Each row comes from the steps of one path. Every step used is in the known rows, and no mark comes twice. Write the path behind each row, first mark first.
In the rows, zero is written as 128.
Known rows
J H: 139	96	142	100	133	110	136	122	161	151	140	132	97	148	145	184	132	148	181	126	142	168	146	131	128	138	152	143	142	120
H C: 132	110	129	94	129	115	124	100	154	113	122	129	94	144	123	175	143	146	175	125	152	184	172	128	106	140	143	139	142	127
B A G: 164	117	159	107	129	114	130	87	165	172	165	132	88	137	132	143	142	114	172	98	144	188	163	119	135	130	135	140	145	131
Z C P M B A: 114	106	116	171	131	117	123	105	151	72	179	142	92	139	126	155	119	99	192	110	149	157	136	117	143	90	128	150	137	158
P M: 130	116	154	103	138	106	137	106	159	117	139	131	98	158	119	179	121	138	176	121	147	162	161	128	108	106	139	147	144	167
B A: 158	108	156	108	131	109	127	102	159	124	150	133	81	140	122	157	142	123	173	108	148	183	154	117	132	117	144	138	141	140
G M B: 129	106	159	129	136	119	143	115	148	107	126	134	106	144	134	190	121	134	190	131	149	188	183	131	97	117	164	141	145	114
F G M H C: 129	90	100	106	133	129	136	98	163	133	128	120	97	138	159	166	127	147	161	127	139	152	195	128	103	154	155	144	143	115
P M B A G: 148	117	156	139	133	115	131	95	165	174	175	135	99	151	127	152	127	100	182	96	145	172	163	130	135	99	144	148	147	147
C P J H M: 130	106	136	130	135	124	125	116	154	141	134	129	99	138	114	174	103	154	178	118	131	134	139	145	114	113	139	137	142	112
C P M B A G: 134	113	134	147	137	118	131	85	163	154	176	136	99	138	120	146	112	99	181	98	144	166	157	129	130	94	119	145	144	163
B A G M H: 170	108	131	121	134	126	147	100	156	186	165	127	92	137	154	142	133	125	161	107	136	169	175	128	127	147	142	139	141	112
F B A G: 146	120	151	116	133	113	130	96	182	171	172	134	94	129	126	148	133	112	165	96	144	198	168	115	86	126	120	136	143	139
J H C P: 122	95	90	108	132	120	130	110	153	132	128	130	95	134	131	170	126	149	176	128	143	158	145	138	120	146	133	138	138	123
P J H: 136	99	143	105	130	114	134	127	154	158	146	130	93	151	130	186	125	140	177	122	135	153	139	142	144	114	152	140	150	104
A B: 137	102	159	99	135	111	123	105	172	102	142	135	107	143	117	179	131	140	165	119	151	193	163	114	113	111	150	133	131	159
G M H C Z: 140	115	59	111	136	130	138	104	142	121	130	129	105	155	153	152	125	152	165	138	142	165	163	141	85	151	143	150	142	106
M H: 141	97	130	102	136	112	126	102	157	123	141	131	94	147	146	184	135	155	167	133	147	167	162	122	109	141	130	144	141	120
Z C: 122	110	145	113	128	114	126	108	152	83	152	138	97	145	147	174	138	139	190	126	150	179	155	112	122	136	134	147	140	125
F G: 127	96	160	90	133	111	125	89	178	125	142	127	96	140	141	173	127	139	175	117	144	168	173	113	117	128	144	145	149	140
H M B A G: 160	119	173	145	129	124	114	88	167	170	154	134	100	137	128	149	130	121	186	95	145	182	178	128	111	122	156	143	140	107
J H M: 147	105	155	115	133	116	128	121	162	157	126	130	105	149	135	178	125	164	183	120	139	160	153	136	102	140	165	143	137	112
P M H J: 151	108	144	122	141	114	130	95	155	113	166	126	103	155	125	181	119	174	160	128	151	143	162	130	140	127	141	149	132	151
G M: 141	111	158	101	137	116	150	115	148	116	125	130	100	144	131	178	124	145	178	128	146	183	177	128	98	129	152	137	144	130
G F B A: 142	128	145	121	135	118	135	126	184	115	144	136	86	140	119	163	112	103	161	103	150	205	152	120	64	116	112	133	147	123
F G M H: 133	88	131	105	138	122	142	102	168	135	141	124	100	139	161	172	119	147	164	126	137	153	184	121	109	143	152	145	146	123
J H C P M B: 107	94	87	144	137	119	130	117	153	134	136	133	105	147	125	178	111	133	184	126	145	146	146	148	120	114	145	148	139	140

Write each row's path
168	133	156	110	131	125	140	103	172	168	153	133	87	145	136	142	120	99	166	96	147	195	155	128	119	134	115	138	153	109 : B A G F
119	106	108	105	134	118	122	88	151	94	122	131	94	130	118	168	129	143	173	128	151	173	166	128	101	136	120	135	140	141 : H C P
149	113	123	130	138	124	146	108	171	181	169	130	98	129	147	149	125	120	154	104	136	182	181	123	77	140	127	137	139	121 : F B A G M H
133	114	74	103	127	124	127	118	151	154	143	130	99	161	133	160	126	138	175	124	135	151	125	154	129	123	151	149	151	91 : P J H C Z
118	112	134	112	141	109	136	98	157	102	140	132	99	145	110	173	107	138	174	124	147	155	152	127	103	103	116	143	142	181 : C P M
139	115	163	125	134	125	147	101	154	160	141	133	114	142	144	175	120	127	188	121	145	192	191	134	103	131	150	143	149	103 : A G M B
134	104	126	111	140	109	134	105	158	129	146	129	96	160	133	180	125	148	164	128	145	146	158	129	108	122	133	150	142	153 : P M H
163	106	156	152	129	126	122	108	168	209	158	133	103	140	144	151	129	126	190	94	136	168	159	138	131	132	169	145	139	92 : J H M B A G
122	96	122	115	133	117	134	118	152	140	149	132	92	138	123	180	110	137	175	125	135	143	129	141	140	111	125	137	147	117 : C P J H
156	111	159	131	127	118	123	88	164	167	170	135	96	139	136	156	138	107	185	100	148	192	168	123	136	120	143	144	146	112 : M B A G
105	113	118	133	136	114	133	102	151	69	160	138	101	144	128	166	112	130	185	126	147	150	142	119	120	113	111	149	138	171 : Z C P M
141	109	156	119	131	120	126	125	157	161	134	128	98	151	121	181	118	155	180	116	132	140	146	147	119	115	162	140	144	94 : P J H M
139	93	155	139	132	123	135	105	167	128	153	129	91	131	143	158	123	106	182	104	142	174	180	119	132	107	171	142	146	126 : F G M B A
138	105	123	132	145	118	129	86	154	91	166	127	102	141	118	174	105	171	157	131	150	132	154	130	135	124	117	146	130	163 : C P M H J
106	111	126	128	129	120	124	102	144	69	162	137	92	134	125	172	116	125	185	126	142	154	141	121	135	109	106	141	146	122 : Z C P J
124	105	108	149	139	122	126	91	147	62	185	133	105	140	135	169	110	164	170	132	150	128	145	121	150	134	113	153	126	156 : Z C P M H J
120	101	106	119	144	112	133	96	156	111	148	131	97	146	127	175	108	148	163	130	144	139	150	128	103	117	110	146	140	166 : C P M H
152	135	152	142	135	125	140	109	173	169	162	135	97	158	130	151	105	86	177	94	149	181	157	138	117	101	129	149	154	124 : P M B A G F
114	110	109	106	130	122	121	94	145	100	129	129	87	133	103	172	121	132	169	125	144	157	157	138	117	111	122	134	147	124 : H C P J
119	93	159	125	136	122	138	104	168	120	136	129	105	139	148	182	114	128	188	123	143	174	190	123	108	117	164	144	150	119 : F G M B
132	105	96	111	137	115	128	102	153	127	136	125	96	158	131	175	131	151	162	128	147	148	167	136	106	131	139	149	139	144 : P M H C
120	99	81	114	133	125	117	93	145	106	138	128	88	136	120	173	123	143	158	132	141	142	157	138	116	124	110	140	145	110 : M H C P J
113	107	121	149	128	128	122	121	148	111	152	135	101	137	132	168	107	147	189	119	130	129	131	137	130	121	133	145	138	101 : Z C P J H M
159	127	156	133	130	128	132	104	172	162	156	137	93	146	138	152	117	91	180	98	150	202	160	131	118	123	125	143	154	92 : M B A G F
141	102	100	112	133	126	140	110	144	124	122	125	97	143	144	174	136	155	164	135	144	167	185	135	96	154	152	140	139	109 : G M H C
125	95	79	112	136	122	119	88	153	102	131	129	93	133	134	170	129	154	161	135	148	159	163	127	102	149	111	140	138	128 : M H C P
132	116	54	111	137	120	126	96	153	125	145	130	102	170	138	154	124	149	162	131	144	146	145	142	92	129	134	158	143	139 : P M H C Z
132	101	114	105	126	120	129	123	150	156	135	127	91	149	124	180	134	139	173	122	137	151	147	148	140	125	157	140	148	96 : P J H C
